What can hang from each mark:
P: K Z
K: Q S
N: K Z
S: K Z
Z: Q W
Q: K Z
W: K Z

Known rows, with every way that one mark hangs from another:
Q(K(S(Z))): [ 1.28 -1.21  2.90 -0.83  1.02 -1.79  0.73 -0.12 -0.25 -0.32 -0.80 -0.75
 -0.86  2.26 -0.02 -1.12 -2.83 -1.17 -1.91  1.42  0.67 -2.20]
P(K(S) Z): [ 0.55  0.68  2.88  0.80  2.96 -1.79  2.01 -2.37  0.33 -0.63  1.89 -3.12
  1.37 -1.11  2.39 -0.58  0.13 -0.36  2.27  2.14  0.24  2.47]
Z(Q W(K)): [-1.15 -1.64 -1.48 -1.23  3.60 -0.24  3.60 -6.11  1.63 -1.19 -2.56 -0.05
  1.19  0.34  0.31 -2.14 -1.27 -1.54  0.09 -1.24  2.34  0.67]
Z(Q W): [-0.12 -1.88 -0.24  0.36  2.46  2.52  1.88 -5.36  0.94 -1.59 -2.41  0.07
 -0.35  1.74  1.05 -1.77 -2.17 -1.67  0.47 -1.60  2.64  0.97]
S(K Z): [ 1.25 -0.98  1.77 -0.05  1.72  0.75  4.00 -0.39  0.67 -0.65 -1.23  1.55
 -1.88 -0.85  0.19  0.73 -1.09 -1.44 -1.24 -0.63 -2.10 -1.26]
S(Z(Q W(K))): [ 0.38 -1.43  0.97 -0.55  4.41 -0.17  3.89 -6.70  1.81 -1.62 -1.54  0.88
 -1.45  1.05  0.51 -1.81 -1.37 -1.41 -1.73 -0.72  1.61  0.22]
S(K Z(Q)): [ 1.31 -1.92  2.33 -0.34  4.58  1.21  3.49 -1.95  0.01 -1.33 -1.56  1.28
 -1.89  0.31  0.13  0.48 -1.14 -1.26 -1.37 -0.21 -1.11 -1.10]
K(Q(Z)): [-1.07 -0.11  3.51 -0.92  0.31 -1.43 -1.64  3.50  0.59  2.10 -1.78 -0.79
 -0.36 -1.07  2.35 -1.57 -0.20 -1.54 -1.01 -1.39  0.08 -1.85]
N(K(S) Z(Q W)): [ 1.63 -2.15 -1.14  0.70  3.79  0.22 -0.07 -6.40 -2.42 -1.49 -0.81  1.75
  1.46  2.87 -2.04 -0.96 -1.20  0.27  0.40  1.76  2.72  4.94]
Z(Q): [ 0.11 -2.05  1.00 -0.88  2.33  1.13  1.28 -1.84  0.86  0.14 -1.81 -0.26
  0.91  1.50  0.93  0.23 -1.26 -0.98  0.14 -0.71  1.06  0.86]
N(Z): [-0.17  0.02 -0.38 -0.87 -0.59 -0.42  1.34  1.11  3.22  0.80 -1.64  3.28
  1.58  1.66 -0.14  1.45 -1.34 -0.64  1.11 -0.30 -0.08  2.85]
K(Q S): [ 0.27 -1.36  4.48  0.52  0.68 -0.74  0.36  1.42 -3.07  0.58 -1.82 -1.20
 -0.18  0.32  1.78 -0.76 -0.71 -0.42  0.49  2.02 -0.06 -0.05]
W(K Z): [-0.82 -0.40 -1.56 -1.54  0.47 -2.17  2.81 -1.51  1.09  2.07 -0.68 -1.08
  2.08 -1.16  0.13  0.47 -2.07 -1.18 -1.70 -0.18 -0.09 -0.09]
N(K(Q S) Z(W)): [ 1.20 -1.48  1.11  1.22  1.05 -0.82 -0.39 -2.59 -3.35  0.00 -0.66  3.37
 -0.31  1.42 -1.24 -1.16 -0.85  0.09  0.37  2.34  0.58  3.29]
P(Z(W(K))): [-2.18  1.22 -2.89  0.89  2.04 -1.49  5.57 -5.78  4.53  0.29 -1.04 -0.12
  0.54 -1.77  1.63 -2.17  0.12 -1.78  0.68 -2.59  0.40  1.74]
S(K(Q) Z): [ 1.32 -1.14  4.25  0.38  2.12 -0.04  3.16  1.52 -0.53  0.43 -1.05  2.69
 -3.68 -1.34  0.62  0.24 -0.48 -1.28 -1.36  0.27 -3.18 -2.64]
P(Z): [-0.91  0.70 -0.22  1.20  0.91 -0.23  3.43 -1.16  4.23  1.37 -0.25 -0.11
  0.09 -0.67  1.85 -0.29  0.27 -0.97  0.81 -1.77 -0.76  1.63]
Z(Q(K) W): [-0.64 -1.88 -1.89 -1.08  2.53  0.31  1.72 -4.83  2.46 -0.64 -2.33  0.77
 -0.38  2.25 -0.49 -2.56 -3.56 -2.61 -0.13 -1.89  3.46 -1.70]
Q(K Z): [-1.69  0.33 -0.34 -2.63 -0.01 -2.92 -1.35  2.33  3.37  1.93 -2.00 -0.80
  1.60  0.38  0.40 -1.53 -2.39 -2.66 -1.62 -2.52  1.78 -3.26]
N(K Z(Q W)): [ 1.43 -1.67 -2.69  0.09  2.64  0.84  0.47 -6.01  0.64 -0.54 -0.59  4.05
  0.60  2.82 -2.55 -0.10 -1.27 -0.41 -0.19 -0.55  1.71  4.19]
Q(Z(W(K))): [-2.37  0.82 -1.41 -1.40  1.26 -2.03  1.53 -2.90  2.70  0.12 -2.58 -1.26
  1.93 -1.31  1.41 -2.96 -0.90 -2.20 -0.73 -3.00  2.28 -0.31]

Rows:
[-0.40 -1.57 -2.72 -1.60  2.19 -0.90  1.23 -3.71  4.06 -0.63 -2.17  3.98
  0.41  3.44 -1.50 -1.96 -3.65 -2.24  0.86 -1.06  3.43  0.51]
N(Z(Q(K) W))
[ 0.38 -0.87  3.78  0.02  1.35 -2.48 -3.38  1.33 -4.60  2.04 -0.42 -2.15
  0.86 -0.59  0.18 -1.16  0.48  0.01 -2.20  1.39  0.08 -0.28]
N(K(Q(Z) S))
[-0.91 -1.86  0.24 -0.36  4.62 -0.94  2.64 -6.53 -1.35 -2.24 -2.45 -2.32
  2.10  0.68  1.00 -2.53 -1.46 -0.83  0.44  1.06  3.25  1.34]
Z(Q W(K(S)))
[ 1.30 -1.82  0.83  0.99  4.81  2.65  4.09 -5.61  0.16 -2.86 -1.89  2.01
 -3.09  0.38  0.48 -1.11 -1.74 -1.99 -0.80 -1.26  0.32 -0.77]
S(K Z(Q W))
[ 1.41 -2.01  2.02 -1.89  2.85 -0.96  1.20 -1.47  2.35  0.24 -0.77  1.10
 -1.42  2.55 -0.34 -0.49 -2.81 -1.83 -2.49 -0.14  0.87 -2.57]
S(Z(Q(K)))
[ 2.84 -2.56  2.33  2.17  4.47  1.78  0.03 -7.67 -4.24 -2.08 -0.21 -0.55
 -1.85  2.54 -0.90 -1.72 -1.32 -0.07 -2.42  1.36  1.88  1.92]
N(K(S(Z(Q W))))
[-0.04 -0.23  0.60 -0.23  1.63 -0.23  4.19 -4.98  2.06 -0.83 -1.44  1.22
 -1.27  0.06  0.70 -1.53 -1.39 -1.46 -1.68 -1.44  0.39 -0.07]
S(Z(W(K)))
[ 1.22 -1.21 -0.22 -0.18  0.57 -1.36 -0.72 -0.90 -2.06  0.92  0.03  1.73
  2.76  1.93 -2.18  1.73 -0.64  0.82 -0.03  2.24  0.14  4.19]
N(K(S) Z)
[-0.05 -2.31  0.95 -1.48  3.09 -1.67  0.22 -1.63 -0.94 -0.26 -1.66 -2.01
  1.89  2.55 -0.31 -1.19 -2.91 -1.53 -0.21  1.22  2.79 -1.37]
Z(Q(K(S)))
[ 1.57 -1.98  3.32  1.88  4.11  2.03  1.25 -6.35 -1.88 -3.10 -1.53 -1.33
 -2.25  2.32  1.81 -2.41 -2.36 -0.88 -0.83  1.19  2.76  1.02]
K(S(Z(Q W)))
[ 1.11 -1.60  0.49 -0.59  3.43  0.32  1.97 -4.98  2.58 -1.27 -1.21  1.70
 -2.82  3.05 -0.29 -2.86 -3.37 -2.35 -2.18 -1.31  2.54 -2.31]
S(Z(Q(K) W))
[ 0.15  0.43  5.63 -2.32  1.01 -2.28 -1.77  2.81 -0.17  1.25  0.72 -1.26
 -0.22 -1.36  2.32 -1.29 -0.45 -1.52  0.17  0.06  0.01 -1.54]
P(K(Q(Z)))
[ 0.04 -0.86  2.76  1.20  1.67 -0.76 -2.73 -2.08 -4.44  0.48 -1.05 -1.55
 -0.36 -0.36  0.74 -3.24 -0.13 -0.96 -1.79  0.29  1.90  0.21]
N(K(Q(Z(W)) S))
[ 1.53 -1.27  6.52  1.04  1.48 -0.64  0.50  0.92 -2.70  0.09 -0.85 -0.63
 -2.61  0.66  1.81 -0.65 -0.74 -0.18 -1.42  2.59 -1.03 -0.57]
K(Q S(Z))
[-1.36  0.14  2.46  0.46  0.27 -0.18 -1.04  0.21  0.77  0.75 -2.34 -0.28
 -1.73 -0.85  2.80 -3.55 -0.90 -2.30 -0.49 -2.33  1.56 -1.45]
K(Q(Z(W)))
[-0.82 -1.22  3.52 -1.17  1.64 -3.28  2.11  0.65 -2.66  1.03 -1.90 -1.45
  1.61 -1.06  0.90 -1.05  0.04 -0.39 -0.19  2.49 -0.50 -0.45]
W(K(Q S))
[-1.82 -0.25 -2.47  0.57  4.60 -1.12  5.11 -7.56  4.26 -0.40 -1.22 -0.40
  0.40 -0.98  1.52 -2.55  0.22 -1.38  0.53 -1.99  1.55  2.08]
P(Z(Q W(K)))
[ 1.26 -1.20  6.43 -0.58  1.64 -1.60 -0.17  0.75 -3.91 -0.34  1.10 -1.78
  0.23 -0.55  1.54 -0.53 -1.03 -0.52  1.61  3.76 -0.11 -0.12]
P(K(Q S))
[ 3.13 -2.56  3.47  0.37  4.33  0.50 -0.34 -4.26 -4.35 -0.70  0.45 -1.03
 -0.48  2.39 -1.37  0.35 -0.53  0.80 -2.90  2.78  0.27  1.72]
N(K(S(Z(Q))))
[-2.15  0.16  3.90 -1.97  2.09 -4.62 -0.72  2.24 -2.13  1.48 -2.00 -3.26
  2.32 -1.96  2.20 -2.16  0.31 -0.99 -1.06  1.41  0.71 -1.54]
W(K(Q(Z) S))
[-1.07 -0.06 -0.51 -1.05  0.82 -2.41  2.75 -1.47  2.40  0.76 -1.86  4.36
  0.21 -0.43  0.04 -1.47 -0.53 -1.16  0.98 -0.10  0.18  1.46]
N(Z(W(K(Q))))
[ 0.50 -0.55  3.17  0.24  1.67 -1.08  3.57 -3.00  0.60  0.12 -1.31  2.17
 -3.08 -0.63  0.81 -2.65 -0.75 -1.51 -1.83 -0.41 -0.80 -1.49]
S(Z(W(K(Q))))
[-1.50  0.00 -2.83 -1.39  0.53 -1.48  3.64 -3.33  3.86 -0.18 -2.23  3.47
  1.99  0.38 -0.32 -0.69 -1.13 -1.50  1.16 -1.15  1.24  2.69]
N(Z(W(K)))
[ 2.65 -0.78  7.18  1.19  2.64 -0.09  0.66 -3.14 -3.45 -2.49  1.32 -0.50
 -3.75 -0.07  2.02 -2.56 -1.72 -1.10  0.29  3.27  0.42 -0.14]
P(K(Q S(Z(W))))
[-0.93 -1.41 -1.05 -0.97  4.13 -2.06  2.21 -5.53  0.25 -2.12 -2.56  0.47
  3.00  1.59 -0.08 -1.69 -1.44 -0.37  1.44  1.83  3.18  3.60]
N(Z(Q W(K(S))))
[-0.81 -0.42 -1.59 -1.01  3.53 -2.22  2.85 -2.60  4.71  1.38 -0.02  0.26
  0.34  0.95  0.60 -1.66 -1.34 -1.76 -0.15 -1.37  1.15 -0.67]
P(Z(Q(K)))
[-1.56 -0.12  1.32  0.53  2.04 -0.19  1.16  0.07  0.00 -0.13 -2.96  0.77
 -1.59 -2.54  2.15 -3.19 -0.72 -2.85  0.03 -2.26  0.16 -2.59]
S(K(Q(Z(W))))
[ 1.86 -2.14  4.93  0.45  3.96  0.66  0.53 -2.65 -2.09 -1.75 -1.15 -2.22
 -0.87  2.36  1.41 -0.35 -1.42  0.01 -1.26  2.30  1.07  0.75]
K(S(Z(Q)))
[-1.29 -0.26 -1.51 -0.60  1.52 -2.32  2.41 -3.69  0.83 -1.42 -2.52  1.14
  2.83  0.79  0.09 -1.37 -1.42 -0.71  1.62  1.22  2.21  3.55]
N(Z(W(K(S))))
